Each row comes from the steps of one walk. Every step used is in the known rows, and no mark comes twice. Write the walk behind each row, first mark first.
(in the rows, 128 means zero)
Known rows
N, L, Q, M, Z, S: [ 97 134 115 135 124 132 157 111 111 126 128 115 129 136 195 141 153 154
  97 166 117 135 122 140 130 137 116 133 135 201 136 128 147 126 133  80
 119 130 161 109 186 134 121 159 126  91 118 147 168 126 139 151 157 140
 129 122 134 143  99 102 147 128  85 123 169 157 167 110 116 153  95 188
 132]
Q, P, X, T: [110 153 108 112 145 126 110 114 116 168 131 151 131 146 115 139 128 140
 132 136 129 125 124 123 129 112 145 129 123 175 157  94 156  95 126 156
 130  32 137 137 117 116 126 122 133 174 163 158 122  83 143 114 112 167
 139 190 120 170 127 128  85 146 150 116 175 139 149 139 147 122 131 194
 137]
T, Q, M, Z, L: [120 119 128 123  91 119 142 167 106 115 148 123 122 137 128 146 134 155
  75 138 126 132 140 150 113 166 132 140 137 192 194 135 117 110 129  77
 154 129 151 114 156 113 116 178 128 139 129 147 104 101 175 128  96 164
 145 128 138 120 109 121  83 136 102 127 159 128 135 125 112 150 129 157
 138]
M, Z, S: [142 141 136  95 116 135 153 144  96  98 128 118 111 113 102 129 142 132
 114 139 124 131 121 159  39  91 132 177 143 168 145 127 124 137 132  96
 117 145 109 138 177 127  98 121 122 122 125 132 147 136 171 121 129 118
 122 126 168 102  90 137 152 122 107  99 159 101 152 166 130 131 103 126
 129]
N, L, Z, S: [101 145 115 117 149 156 110 125 103 121 133 120  87 133 198 171 172 135
 124 121 117 132 123 108 126 110 121 135 130 193 136 121 148 141 143 108
 122 146 136 107 188 127 135  91 125  58 109 122 167 147 112 145 133 127
 121 109 139 172 111 106 151 105  97 110 158 169 157  85 117 136  99 184
 127]
N, L: [119 139 113 135 143 153 124 119 120 132 131 127 122 136 195 141 152 134
 123 139 126 133 133 121 146 118 115 126 127 174 115 124 132 138 136 125
 122 127 150  74 152 137 130 131 130  90  98 129 156 147  99 141 125 117
 122 133 146 143 114 100 137 123 123 128 146 175 134 127 121 139 107 183
 128]
N, L, Z, M, Q, V: [113 127 116 129 146 145  86 145 124 132 133 123  94 129 202 144 172 124
 117 110 129 132 132 116 151 138 120 120 128 207 135 128 139 126 146 109
 132 159 151  40 169 119 139  84 104  63 141 123 163 157 110 162 155 135
 117 106 159 186 140  98 149 120 151 130 141 168 158  80 114 140 127 199
 130]
T, Q: [130 119 131 127 123 126 142 152 114 134 144 130 118 123 144 131 133 130
  91 127 133 128 139 145 131 166 131 122 133 158 177 121 119 123 132 143
 153 119 147 121 137 116 129 152 133 128 100 135  96 101 137 126  94 141
 134 131 109  92 138 121  81 122 131 122 153 135 136 127 123 147 128 160
 134]
X, T, Q: [155 147 130 134 163 135 131 150  82 151 141 126 115 116 143 111 136 133
  93 125 131 127 115 124 137 170 140 119 137 127 151 120 130 154 129 126
 149  66 133 115 143 107 115 104 121 148 115 142 107  82 151 137 132 155
 141 137 127 162 130 124  86 109 150 106 152 140 144 135 138 131 131 206
 148]
Z, L, Q: [135 127 113 124 134 133 149 128 146 126 115 115 138 150  42 217 104 127
  98 159 122 131 114  84 125 151 133 124 132 173 139 136 136 123 126 126
 116 122 172 185 159 130 131 159 119 103 109 132 133 137 136 153 188 134
 126 103  95 177 112 135 125 121 156 115 121 111 152 133 114 141 106 121
 131]
X, T, Q, P: [140 152 123 126 170 133 127 145  87 164 144 139 119 132 129 117 138 138
 100 125 134 126 120 133 134 166 137 123 134 142 162 106 138 130 131 130
 153  45 139 118 129 105 111 110 123 154 115 154 102  73 152 137 125 167
 146 144 124 170 133 126  81 114 133 116 169 144 150 140 143 129 130 223
 145]
N, L, Q, V: [109 125 114 148 139 141 145 116 123 146 129 128 141 121 199 146 152 132
 101 163 122 133 121 130 163 145 114 113 135 211 122 133 143 121 133 118
 119 155 178  94 139 127 128 152 109  76 100 144 167 133 111 164 153 153
 128 123 116 153 128  99 137 129 109 126 151 167 174  74 119 156 108 198
 132]
L, N: [108 120 124 151 117 111 116 115 153 126 131 148 149 127 106 159 137 118
 128 110 125 123 122 139 138 139 131 131 133 133 142 132 159 112 123 119
 112  60 118 153 144 109 138 192 135  94 102 132 130 131 130 143 114 134
 128 112 150 109 113 128 135 123 145 137 107 118 143 100 128 128 121 109
 130]
X, T: [153 154 127 130 166 137 123 129  96 149 130 126 123 122 126 114 132 131
 120 126 128 128 105 115 135 148 137 124 134 105 115 128 138 158 127 115
 137  76 121 122 128 117 113  90 120 147 137 130 130  97 150 141 158 148
 136 132 138 192 124 129 121 114 146 111 131 138 136 139 142 117 132 183
 145]
P, Q: [141 129 130 134 135 127 123 137 128 144 106 132 103 120 147 143 125 136
 101 130 124 123 109 140 138 128 162 138 122 149 107 122 137 132 132 136
 118 111 126 141 113 122 145 135 124 148 189 130 106 144 122 124 184 121
 121 164  97 123 139 117  98 150 129 134 138 119 154 106 130 128 123 146
 132]
N, L, Z: [102 136 112 129 149 155 101 128 131 130 135 126  92 141 209 159 174 138
 131 119 123 132 120 107 140 121 118 125 129 186 131 116 143 135 143 113
 127 143 145  79 164 120 134 100 122  56 108 117 163 140 102 151 120 123
 121 117 134 190 119 101 138 109 102 119 165 173 141 101 118 137 117 184
 125]
T, Q, P: [115 126 119 124 129 123 136 151 123 154 147 146 122 144 127 129 139 137
  97 129 134 127 148 151 125 160 129 126 129 182 201  97 129  92 132 153
 150  82 157 126 130 110 123 154 137 141  94 157  87  87 137 117  79 157
 143 144 104  92 138 123  75 127 111 136 179 138 143 137 128 148 130 181
 128]
M, Z, L, Q, P, X: [138 128 108 102 123 136 151 143 149 116 122 123 124 148  53 189 126 137
 101 163 125 133 111 127  58 114 137 162 141 223 165 119 131 114 129 116
 121 114 154 144 170 121 100 155 115 120 127 135 141 119 168 140 146 128
 122 142 132 161  92 134 114 129 143 102 168  97 157 196 126 140 111 130
 130]
M, Q: [128 110 128 126 134 117 103 129 129 131 114 132  98 126 146 122 117  94
 116 101 137 120 132 130 134 145 135 111 124  97 159 135 130 129 129 117
 139 118 126 108 158 108 138 113 110 137 138 133 117 142 117 130 197 107
 118 108 168 144 152 132 140 142 141 143 147 133 147 145 129 144 138 155
 135]
P, X, T, Q, L: [124 156 125 116 142 133 123 127  88 147 139 129 121 103 163 157 124 130
  97 141 128 126 115 117 145 129 157 117 131 192 155 133 140 139 126 154
 145  61 127 123 136 118 133 108 116 166 173 140 122  72 148 120 124 156
 128 187 124 147 139 121  49 142 189  85 154 132 151 137 140 132 122 215
 156]
N, L, Q, P: [102 133 103 139 153 138 147 106 138 151 127 135 134 150 184 145 155 142
 113 161 123 133 129 129 150 145 112 122 129 199 136 105 154 111 135 134
 120  98 171 103 158 129 126 152 129  88  88 150 157 120 109 151 150 131
 125 134 106 155 122 102 137 123 106 132 173 169 161 126 123 151 104 201
 125]
Z, S: [121 149 136 105 126 131 143 127  77 113 125 113 118 113 103 148 130 123
 121 127 119 127 129 122  99  99 133 146 130 137 127 130 133 133 128 116
 113 132 112 184 159 134 134 108 132 132 118 140 136 143 147 115 150 134
 130 112 136 102 111 137 159 124 119 102 122 120 157  98 130 126  95 136
 132]
M, Q, P, X, T: [116 131 115 114 151 116  91 122 119 155 116 148 103 140 140 129 114 102
 119 104 139 118 128 129 138 132 148 110 120 137 183 111 149 102 129 136
 138  52 134 115 147  99 136 106 116 174 161 150 111 111 130 119 188 131
 126 153 161 172 148 129 109 154 152 137 180 138 158 154 142 139 138 201
 141]
L, Z, M, Q, P, X, T: [126 130 124 110 156 119  73 152 135 137 126 132  76 135 126 141 153 125
 123  89 136 126 121 114 121 146 145 120 126 169 175 111 147 115 144 121
 147 101 122  91 177  96 141  50 109 113 196 119 128 121 146 148 175 141
 114 113 133 211 159 126 132 118 189 116 144 121 158 115 133 123 150 172
 137]
P, X: [117 137 121 112 117 126 119 112 125 129 126 128 129 118 138 147 114 131
 122 138 127 126 121 110 136  97 151 123 124 171 140 127 139 126 123 150
 129  98 128 140 132 129 146 132 134 159 176 125 135 111 136 108 114 130
 117 186 121 133 125 125  82 153 182  96 140 126 132 127 127 128 127 140
 143]
P, X, T: [133 153 123 117 147 133 116 115 102 139 126 127 125 114 140 138 117 132
 116 137 127 127 105 100 141 113 157 121 127 153 135 123 143 143 123 143
 131  59 125 136 142 125 137 107 125 170 185 127 136  93 145 119 139 145
 123 189 130 185 126 125  76 138 196  86 141 129 141 134 144 120 127 178
 155]

Which walk is each row?
[101 124 122 125  82 116 122 140 123 107 133 120 137 151  98 163 127 158
 112 136 119 131 130 142 102 133 131 152 136 167 163 151 137 105 123  39
 126 121 127 123 156 112 110 190 124 132 164 145 140 128 185 134 127 169
 148 116 172 162  78 127 132 143  96 138 129 113 129 112 116 133 125 112
 133] -> Q, M, Z, L, N
[114 129 113 142 142 140 152 106 138 141 125 126 133 136 193 143 151 136
 105 159 124 134 124 120 150 145 114 118 132 183 125 120 145 132 135 124
 119 124 165 101 165 131 130 150 128  79  92 136 160 128 108 153 158 119
 120 125 110 151 123 100 135 126 113 124 154 165 157 121 118 153 104 190
 128] -> N, L, Q
[126 106 130 132 123 120  93 149 111 140 120 133 113 106 155 115 118  85
 113 103 134 120 133 140 157 152 137 105 129 134 149 153 129 111 129 115
 137 164 140  99 113 103 136 120  86 137 153 141 126 146 123 143 197 154
 134 106 177 156 161 126 125 158 130 142 144 132 167  77 130 150 145 172
 141] -> M, Q, V
[116 129 116 127 154 145  90 139 134 129 130 122  84 137 197 145 170 129
 117 109 131 133 131 109 139 135 121 121 126 187 141 121 141 133 147 106
 134 140 142  45 191 123 141  80 115  65 126 118 159 155 105 157 158 116
 108 104 151 184 135 100 152 117 155 130 145 167 149 111 114 139 123 195
 126] -> N, L, Z, M, Q
[143 135 127 114 149 109  97 149 123 145 119 129 120 135 102 119 119 115
 105 104 147 126 147 128 128 142 139 122 119 155 160 111 132 108 136 130
 140  68 133  62 163 117 140  75 120 172 184 148 115 130 144 123 209 129
 109 131 160 136 157 125 139 150 252 138 115 124 148 155 137 128 142 185
 140] -> Z, M, Q, P, X, T
[141 126 117 113 113 138 132 151 148 107 128 128 129 141  48 197 133 128
 110 135 123 130 116 128  64 113 131 169 144 186 152 137 129 124 129 100
 117 111 131 133 169 117 100 172 121  97 111 125 143 147 164 142 133 119
 125 115 172 146  80 136 133 119 151 115 134  97 142 178 123 132 110 105
 128] -> M, Z, L, N
[137 124 130 140 125 130 117 152 114 153 113 132 114  95 158 138 128 127
  96 134 120 123 108 152 159 130 162 132 128 181  96 141 133 115 130 128
 117 153 136 136  75 115 143 138  99 146 206 140 114 146 130 137 186 168
 136 157 111 136 146 113  86 159 123 129 133 122 178  39 129 132 130 161
 137] -> P, Q, V
[109 128 116 116 123 121 133 142 119 155 147 147 123 138 132 137 133 138
  92 135 132 125 143 146 129 143 139 123 127 208 202  94 134  88 130 162
 150  68 157 131 137 115 133 155 137 155 117 154  90  81 142 108  76 159
 138 172 101 103 139 122  53 139 142 118 183 137 146 135 131 145 130 187
 133] -> T, Q, P, X
[110 136 129 131 136 136 104 145 127 143 120 133  78 112 184 196 146 132
 109 128 117 125 102 151 141 133 161 132 124 199 112 143 145 123 141 134
 119 133 108 128 110 113 140  97  99 119 212 136 119 126 120 146 185 138
 127 149  92 125 157 115  93 143  97 134 146 117 175 100 131 133 116 188
 130] -> P, Q, L, Z
[142 126 112 107 126 134 155 144 150 119 122 125 128 154  50 182 124 137
 103 160 126 134 114 133  57 124 128 161 142 208 157 121 127 113 131 110
 120 125 150 143 167 123  92 157 115 107 110 138 140 127 166 146 142 127
 125 122 135 158  95 139 129 125 123 115 160  99 155 195 123 140 115 125
 125] -> M, Z, L, Q, P
[111 113 126 130  89 115 136 162 111 119 149 128 128 138 122 153 133 151
  78 133 124 129 139 156 116 171 133 141 140 193 201 137 128 105 127  71
 149 105 146 124 161 106 119 201 127 125 124 147 105 103 176 130  91 169
 147 121 144 109 105 121  84 130 107 128 152 121 138 113 115 150 126 148
 137] -> T, Q, M, Z, L, N
[100 130 133 118 120 133 128 160  96 128 156 129  95 109 173 191 154 124
  95 124 124 129 137 152 125 161 131 121 136 217 183 143 130 115 139 141
 146 141 124 129 153 107 126 109 111  95 115 144 113  90 140 140 104 159
 139 114 111  83 151 122  86 119  98 117 161 127 170 108 129 152 111 207
 132] -> T, Q, L, Z, S
[109 137 111 130 149 108 155 100 142 158 119 143 146 142 115 140 123 143
 107 167 126 129 111 131 137 158 139 117 131 187 162  99 164  97 125 153
 128  49 161 172 138 115 125 152 126 150 130 156 128  73 146 138 158 159
 131 157  71 169 137 128 104 133 136 114 173 120 175 135 142 143 122 179
 136] -> L, Q, P, X, T
[106 124 131 124  82 111 128 134 116 108 135 119 131 140 146 107 135 165
 116 141 123 133 133 164 105 132 127 153 135 155 157 144 130 108 126  40
 137 143 120  99 146 117 109 160 123 147 180 142 138 115 181 125 114 165
 147 130 165 147 101 125 130 148  73 141 145 117 123 120 118 133 137 123
 132] -> Q, M, Z
[107 122 113 136 136 106 162 106 154 155 121 142 146 147 108 135 130 140
 111 163 125 130 122 143 130 162 127 121 131 172 159 103 158  91 129 146
 125  86 165 172 141 118 123 160 127 124 102 154 124  93 141 146 157 154
 137 128  69 142 136 128 125 125  97 133 169 120 170 131 140 146 123 155
 125] -> L, Q, P
[106 140 107 118 154 140  82 135 138 136 130 132  88 146 191 153 166 132
 120 112 130 131 133 109 139 121 126 121 123 214 154 108 149 117 146 126
 131 113 148  50 190 120 144  83 120  83 145 127 157 144 111 145 152 121
 111 130 149 183 135  99 135 127 164 126 160 170 151 111 121 141 123 205
 129] -> N, L, Z, M, Q, P, X
[128 116 132 116 143 117  79 154 149 118 124 125  76 135 135 135 154 121
 122  83 134 129 127 118 119 146 135 122 125 152 161 124 138 123 146 106
 144 146 120  89 177 102 143  56 107  93 170 108 129 140 135 152 181 123
 109  84 135 178 159 127 150 116 176 129 121 117 146 113 126 127 150 144
 128] -> L, Z, M, Q
[116 137 128 133 131 135 120 140 119 152 118 133 102 107 173 185 132 128
 104 138 119 125 114 159 148 130 158 134 123 191  99 146 135 126 135 138
 116 121 111 127 101 119 137 116 105 137 200 143 115 130 118 133 184 138
 129 158 102  97 154 116  97 156 114 137 134 117 171 115 132 137 111 186
 131] -> P, Q, L
[113 118 118 120 139 114  98 132 132 150 117 149 105 147 133 122 119  99
 124  98 139 119 139 143 133 143 133 114 120 122 177 113 141  96 132 130
 138  87 136 107 147 104 132 121 117 152 130 148 107 129 119 123 180 128
 128 123 159 145 152 133 134 151 123 156 172 139 155 145 140 144 138 176
 127] -> M, Q, P
[ 97 116 126 148 106  97 161 107 135 131 122 123 149 140 142 115 122 155
 100 164 119 132 121 144 152 175 127 113 132 153 150 136 151 106 123  84
 130 125 154 165 147 116 131 177 120 132 143 145 134  97 161 151 171 167
 142 110  87 151 128 125 133 137  85 132 138 118 154  92 125 148 126 134
 132] -> L, Q, M
[128 152 127 111 147 131 109 140  95 144 140 126 108 104 158 167 130 134
  95 130 131 127 116 114 141 136 158 117 131 211 161 132 141 131 133 148
 148  66 125 108 147 113 137  83 110 154 185 134 123  78 156 127 134 158
 121 179 121 168 146 120  59 137 215  83 144 127 154 129 135 129 129 217
 155] -> P, X, T, Q, L, Z, M
[110 113 127 140 101  99 167 115 139 118 123 120 145 137 139 114 129 158
  97 168 119 133 116 158 120 171 127 134 139 168 157 137 145 109 125  67
 131 128 149 147 158 113 115 180 118 126 149 146 140  95 174 152 158 160
 139 116 102 148 117 124 134 138  75 129 152 105 157 123 128 152 125 134
 132] -> L, Q, M, Z
[149 142 130 135 147 136 127 158  69 155 146 128 125 103 150 111 137 127
  91 128 130 128 109 132 151 172 139 118 142 153 144 135 129 140 128 126
 149  94 143 113 107 103 114 111 105 145 127 144 112  86 155 148 136 189
 150 130 136 177 138 123  80 119 139 106 142 142 161  89 139 133 137 222
 152] -> X, T, Q, V
[149 145 127 124 140 132 129 159  75 140 143 120 117 131 122 133 132 149
  80 134 125 129 114 127 124 173 140 131 141 152 161 134 131 142 128  84
 151  73 137 114 153 106 106 123 118 148 140 144 114  82 181 140 143 175
 147 133 147 190 109 126  85 117 130 112 154 133 140 140 129 132 129 204
 151] -> X, T, Q, M, Z, L
[119 148 123 124 134 129 117 123  98 149 140 135 132 103 155 171 124 125
  96 133 128 124 112 121 152 132 158 114 133 189 160 134 150 131 123 153
 140  34 123 129 144 111 137 130 121 157 162 143 124  75 150 123 121 157
 127 184 129 141 134 121  53 141 194  88 145 126 159 127 138 133 120 207
 157] -> P, X, T, Q, L, N
[133 149 127 114 125 129 125 131  92 136 136 124 121 112 156 134 125 147
  91 142 130 128 109 126 129 130 159 126 134 183 168 124 137 134 123 119
 146  59 132 118 154 117 126 128 123 178 191 138 122  76 173 115 112 156
 130 189 136 171 117 121  51 144 177  84 162 128 145 143 137 131 133 190
 157] -> P, X, T, Q, M, Z
[141 150 132 126 159 135 117 163  83 150 149 125 102 111 156 147 149 130
  94 120 132 130 117 133 137 182 137 117 138 173 159 135 135 143 138 123
 152  86 121  90 140 104 114  70 104 126 147 143 117  77 154 156 149 165
 136 120 129 153 147 121  91 107 162 110 140 132 158 135 139 132 130 237
 149] -> X, T, Q, L, Z, M
